Each row comes from the steps of one walk. Every step used is in the known rows, and no mark comes twice. Write the walk behind each row, first mark first.
(in the rows, 128 means zero)
Known rows:
lobog > tipu > didum: [110  82 138  90  82 138 122 148  96 113 196 128 148 196 168 135 150 107
 151 143  94 115 132  99 108 178 154  86 134 113 112 116 117 127]
dato > pazub > tipu > didum: [124  98 125  72  98 174 159  99  87 109 170  78 153 235 130 133 117 127
 179 134 110 116 119 144 125 155 200  55 111 118 101 124 115 142]
vabu > tipu > didum > vugemi > lobog: [105 130 140 121 109 119 153 109 129 113 138 169 109 187 128 145 121 134
 174 117 131 113 117  91  97 108 109 121 108  71 116 138 124 137]
lobog > vugemi > didum: [ 74 118 134 137 112 177  99 140 142 138 182 104 191 140 157 139 175 147
 101 158 171 156  91  68 113 159 110  99 114 113 123 119 110  94]
vabu > tipu: [116 103 186 106 125 154 156 137 129 111 119 115 122 149 137 128 161 171
 139 154 189 152  98 114 141 115 151  87 121 129 104 114 128 123]
vabu > varuz: [100 135 151  71 149 165 109 165 112 141 141  82 114 149 127 108 129 184
 126 148 196 154  98  81 137 146 126  78 146 152 126 143 131  97]
tipu > batutu > kina: [ 80 115 139 158 174 128 138 115  69 115 156 131 111 158 184 122 113 143
 112 129 117 132  92 105 138 156 162  95 165 142 128  98  83 129]
varuz > vabu > tipu > pazub > dato: [112 158 122  26 101  96 177 128 104  76 131  92 127 185 172  96 115 155
 173 183 160 104 100 186 175 127 148  80  99 117 122  80  52 132]
lobog > vugemi > nalodip > tipu: [127 116 168 159 131 162 169 148 149 147 158 172 165 115 163 134 167 102
  81 145 159 194  96 127 106 123 157 168 134 123 144 137  90 139]
didum > vugemi > lobog > tipu: [123 123 121 141  65 131 116 113 157 133 133 156 118 127 159 140 156 129
 153 147 112 120 151 101  70 152  49 114 124  88 115 112 104  97]
vabu > tipu > pazub > dato: [129 151 153  56 116  96 180 122 108 104 138 113 114 175 155 126 106 148
 132 171 157 111 113 192 147 147 141  86 109 143 104  98  85 152]
batutu > tipu > didum > vugemi > nalodip: [165 102 148 156 151  85 156 128 108 109 182 160 124 170 150 128 123 105
 170  87 120 115 109  74  86  79 193 141 132  99 125 157 171 145]
vugemi > lobog > tipu: [102 113 136 118  87 163 134 114 144 124 136 134 139 118 165 134 183 118
 156 171 118 140 134 128 100 159  85  78 130 101 128  93  89 118]
varuz > vabu > tipu: [ 95 108 158  76 111 153 153 142 124  81 116  92 137 159 156 104 169 175
 182 164 193 147  89 116 170  91 157  81 109 104 120  94  96 103]
nalodip > vugemi > lobog > tipu > batutu > kina: [ 94 112  87 170 138 147 146 101  68 115 131 155  80 115 155 120 116 102
 138 157  53 109 144 148 125 173 118 103 175 100 146 116  60 124]
pazub > tipu > vabu > varuz: [122 122 156  61 107 155 137 156  77 118 145  56 158 185 126 126 118 180
 116 154 165 115  81 169 188 141 142  35 116 138 133 133 102  93]
dato > pazub > tipu > didum > vugemi > nalodip: [164 103 133 115  87 137 181 129 110 118 146 102 155 228 125 160  95 115
 179 101 118 119 121 133 107 130 202 127 103  99  84 151 132 146]
batutu > kina: [ 99 123 155 144 148 140 112  94 109 116 173 102 102 141 184 101 132 155
 117 140 147 145 106  95 132 145 134  88 177 170  86 104 109 145]
vabu > tipu > pazub: [115 128 185  63 120 114 161 139 109 105 109 131 138 165 147 140 124 159
 125 155 178 127 119 147 146 138 150 101 109 140  94  96 106 138]
dato > pazub > tipu > vabu > varuz: [124 125 128  35 105 192 154 139  81 112 127  33 173 204 107 110  98 190
 150 154 172 113 101 199 193 154 168  30 111 137 111 140 100 122]
lobog > tipu > vabu > varuz: [110 111 141  54  91 162 121 189  88 117 154  80 165 163 151 117 130 173
 123 163 153 118 107 152 171 177 121  56 132 132 121 135 102 105]
lobog > vugemi > nalodip: [117 107 189 146 133 176 155 154 155 138 149 107 176 122 181 129 172 135
  92 156 170 173  98  97 125 141 149 148 110 106 135 128  90 134]
varuz > vabu: [ 93 116 135  89 128 157 119 123 132  90 152  78 139 138 178  96 163 156
 179 172 178 152 102  93 154 115 136  95 136 124 135  89  82  93]
didum > vugemi > lobog > tipu > pazub > dato: [136 171  87  97  56  77 140 100 137 131 150 157 108 150 176 136  98 103
 147 165  79  76 161 177  76 183  44 114 112 102 112  98  62 124]
nalodip > vugemi > lobog > tipu: [125 102 108 132 101 172 131 106 134 115 134 123  96  82 130 121 157 116
 161 188 107 132 158 140 114 157  87 106 155 103 138 124  89 106]
varuz > vabu > tipu > didum > vugemi: [110 118 130  81  91 108 139 146 104  85 148 124 123 221 149 115 123 154
 193 118 149 104 102  71 136  93 154 119 102  73 113 129 115 101]
nalodip > tipu: [122 122 145 132 139 137 137 117 133 126 163 164 120 124 139 129 145 120
 126 149 166 180 111 126 106 122 140 121 174 163 128 120 115 114]
vugemi > didum: [ 84 111 138 132 136 151 110 133 135 118 174  96 166 131 145 157 162 145
 147 157 186 171  97  82 124 145 125  84 151 145 108 105 130  95]
nalodip > tipu > didum > vugemi: [131 129 113 135 116  95 124 119 111 131 200 199 106 185 131 144  99 102
 135 106 122 133 126  82  73 124 135 158 168 133 117 154 135 117]

Write each row's walk:
[108 105 108 145 149 160 111 126 126 115 170  83 121  94 109 145 137 137
 151 173 179 163 123  92 138 144 129 113 175 148 118 134 130  78] -> nalodip > vugemi > didum
[ 88 104 120 101  86 148 134 118 114 115 179 149 146 171 165 136 158  93
 173 152  76 118 135 116  94 168 116  81 128  86 134 108  94 142] -> vugemi > lobog > tipu > didum
[124 118 119 133  69 130 127 109 142 107 150 143 155 128 168 143 140 130
 150 163 112 102 144 154 122 155  49 108 124  85 121 110  76 117] -> didum > vugemi > lobog > tipu > vabu
[127 159 131  71 132  98 147 106 118 114 174  99 118 156 177 116  96 128
 130 176 141 114 127 173 129 176 124  99 136 164 118  96  70 145] -> tipu > pazub > dato
[123 125 143  75 171 141 132 140  75 101 161  94 142 151 135  78 123 176
 143 139 175 112  85 141 171 103 156  39 145 137 146 148 138 122] -> batutu > tipu > vabu > varuz
[133 128 130 215 163  78 175 143  89 137 144 221 105 144 162 157  86  99
 101  91 118 158  92 122 100 114 169 187 184 137 120 136 104 134] -> didum > vugemi > nalodip > tipu > batutu > kina
[120  95 126 104 122 175 181 119  77 119 111  94 157 201 131 146 119 139
 158 146 120 123 105 163 138 157 195  63  98 106 138 108  85 106] -> dato > pazub > tipu > batutu
[110 122 100  78 112 183 131 149  95 110 129  94 120 101 110 110 117 151
 150 188 130 110 139 179 175 169  85  84 155 108 153 153  82 104] -> nalodip > vugemi > lobog > tipu > vabu > varuz
[111 142 109  84  77 136 115 157 118 133 129 125 144 148 138 124 116 166
 143 148 135  96 128 139 132 160  50  91 121  90 128 142  94  98] -> didum > vugemi > lobog > tipu > vabu > varuz
[101 129 152  59 151 159 123 163  99 113 151  66 154 151 142 106 113 190
 124 163 195 136  93 136 190 150 132  75 148 152 135 142 101 114] -> tipu > vabu > varuz
[117  94 156 127 121 136 160 130  78 121 131 114 142 182 148 156 139 129
 122 142 112 126  85 137 135 144 169  68 107 105 158  98  83  77] -> pazub > tipu > batutu
[160 147 153 134 123  72 164 148 137 134 132 203 134 132 149 169  88 101
 110 123 166 156 135 145  93 122 137 206 158 152  99 125 108 131] -> didum > vugemi > nalodip > tipu > pazub
[114 120 121 143 163 175 131  78 146 112 132 111  84  70 121 115 135 130
 166 185 149 153 144 125 128 134  95 128 166 124 152 131  88 115] -> nalodip > vugemi > lobog
[129 114 170 152 132 161 182 150 138 122 170 161 204 116 175 138 153 107
  77 159 160 175  93 179 156 126 157 161 134 119 152 132  67 161] -> lobog > vugemi > nalodip > tipu > vabu
[122 116 133 123 122 110 110 121 117 122 192 134 115 188 153 136 106 135
 148 118 132 112 127  54  93 143 127 135 139 120 112 144 131 111] -> tipu > didum > vugemi
[120 127 119 127  84 111 132  83 116 126 166 144 119 201 136 155 120 109
 161 114  86  96 121 106  81 126 102  97 108  77 129 126 106 108] -> pazub > tipu > didum > vugemi > lobog
[162 126 156 180 127 106 161 145 156 140 144 187 118 114 137 157 130 108
 122 120 175 182 116 114  90  99 136 190 162 142 112 145 132 120] -> didum > vugemi > nalodip > tipu
[146 100 181 133 115 106 180 171 120 114 137 152 132 193 135 163 124 133
 153 104 158 133 102  91 121 104 183 160 110  92  97 153 150 149] -> vabu > tipu > didum > vugemi > nalodip
[135 169 111  83 129  84 164 101 114 123 182 162 111 148 158 125  92  98
 116 167 136 135 126 202 109 157 132 122 166 179 126 103  75 147] -> nalodip > tipu > pazub > dato
[140 103 162 145 132 107 149 148 132 122 176 137 137 174 158 157 112 113
 152 111 142 136 115  72 106 128 167 171 137 109 111 149 133 139] -> tipu > didum > vugemi > nalodip
[150 140 144 123 138 111 157 192 120 140 142 155 146 134 118 143  87 144
 115 122 194 161  95 153 151 110 136 165 162 143 127 176 121 121] -> didum > vugemi > nalodip > tipu > vabu > varuz
[152 159 137 105 140  78 199 132 129 124 164 165 134 133 165 144  98  77
 121 162 148 162 113 219 124 141 168 157 159 170 126 106  74 170] -> vugemi > nalodip > tipu > pazub > dato
[151  89 145 137  72 106 146 179 117 121 173 150 147 185 166 167 132  98
 148 111 101 120 133  91  88 153 155 154 123  91  98 142 135 130] -> lobog > tipu > didum > vugemi > nalodip
[105 112 108 153  93 121 140 135 118 135 117 184 128 143 161 159 138 116
 148 140  84 106 132 106  77 160  75 120 111  59 157 109  76  81] -> didum > vugemi > lobog > tipu > batutu
[136 134 168 110 146 102 177 144 126 121 139 183 156 122 157 161 112  91
 116 147 169 178 125 176 122 132 173 171 162 167 115 108  92 156] -> vugemi > nalodip > tipu > pazub
[101 129 118 129 129 120 120  87 140 121 175 155 114 166 150 136 113 116
 173 124 117 114 132  70  81 131  89 136 136  89 132 135 108 128] -> tipu > didum > vugemi > lobog
[137 153  74  82  95 118 156  90 112 110 146 123  88 109 148 118 101  90
 153 204  76  90 175 215 118 191  81 105 144 120 137 109  46 135] -> nalodip > vugemi > lobog > tipu > pazub > dato
[ 96 134 154  30 107 117 156 146 107  78 104 111 153 179 168 113 130 163
 166 164 181 119 108 146 173 113 153  95 101 117 106  78  73 116] -> varuz > vabu > tipu > pazub
[101  94 172 119 149 144 181 159  93 108 102 143 132 166 136 149 143 158
 134 144 159 142  84 118 150 128 176  89 111  99 147 109 101 107] -> vabu > tipu > batutu
[110  97  92 114 104 160 133 107 103 103 170 136 102 134 132 127 134  86
 175 168  71 111 159 122 112 167 120 107 152  89 142 140  94 127] -> nalodip > vugemi > lobog > tipu > didum
[127 142 168 115 125 125 170 153 132 142 148 190 181 134 174 146 127  94
  67 148 150 166 118 162 111 144 153 184 125 136 127 121  69 153] -> lobog > vugemi > nalodip > tipu > pazub
[ 94 127  99 178  99 104 131 112  87 132 132 186 103 158 183 140 113 116
 130 117  57  96 128 109  78 166  81 109 144  84 121  99  75 114] -> didum > vugemi > lobog > tipu > batutu > kina
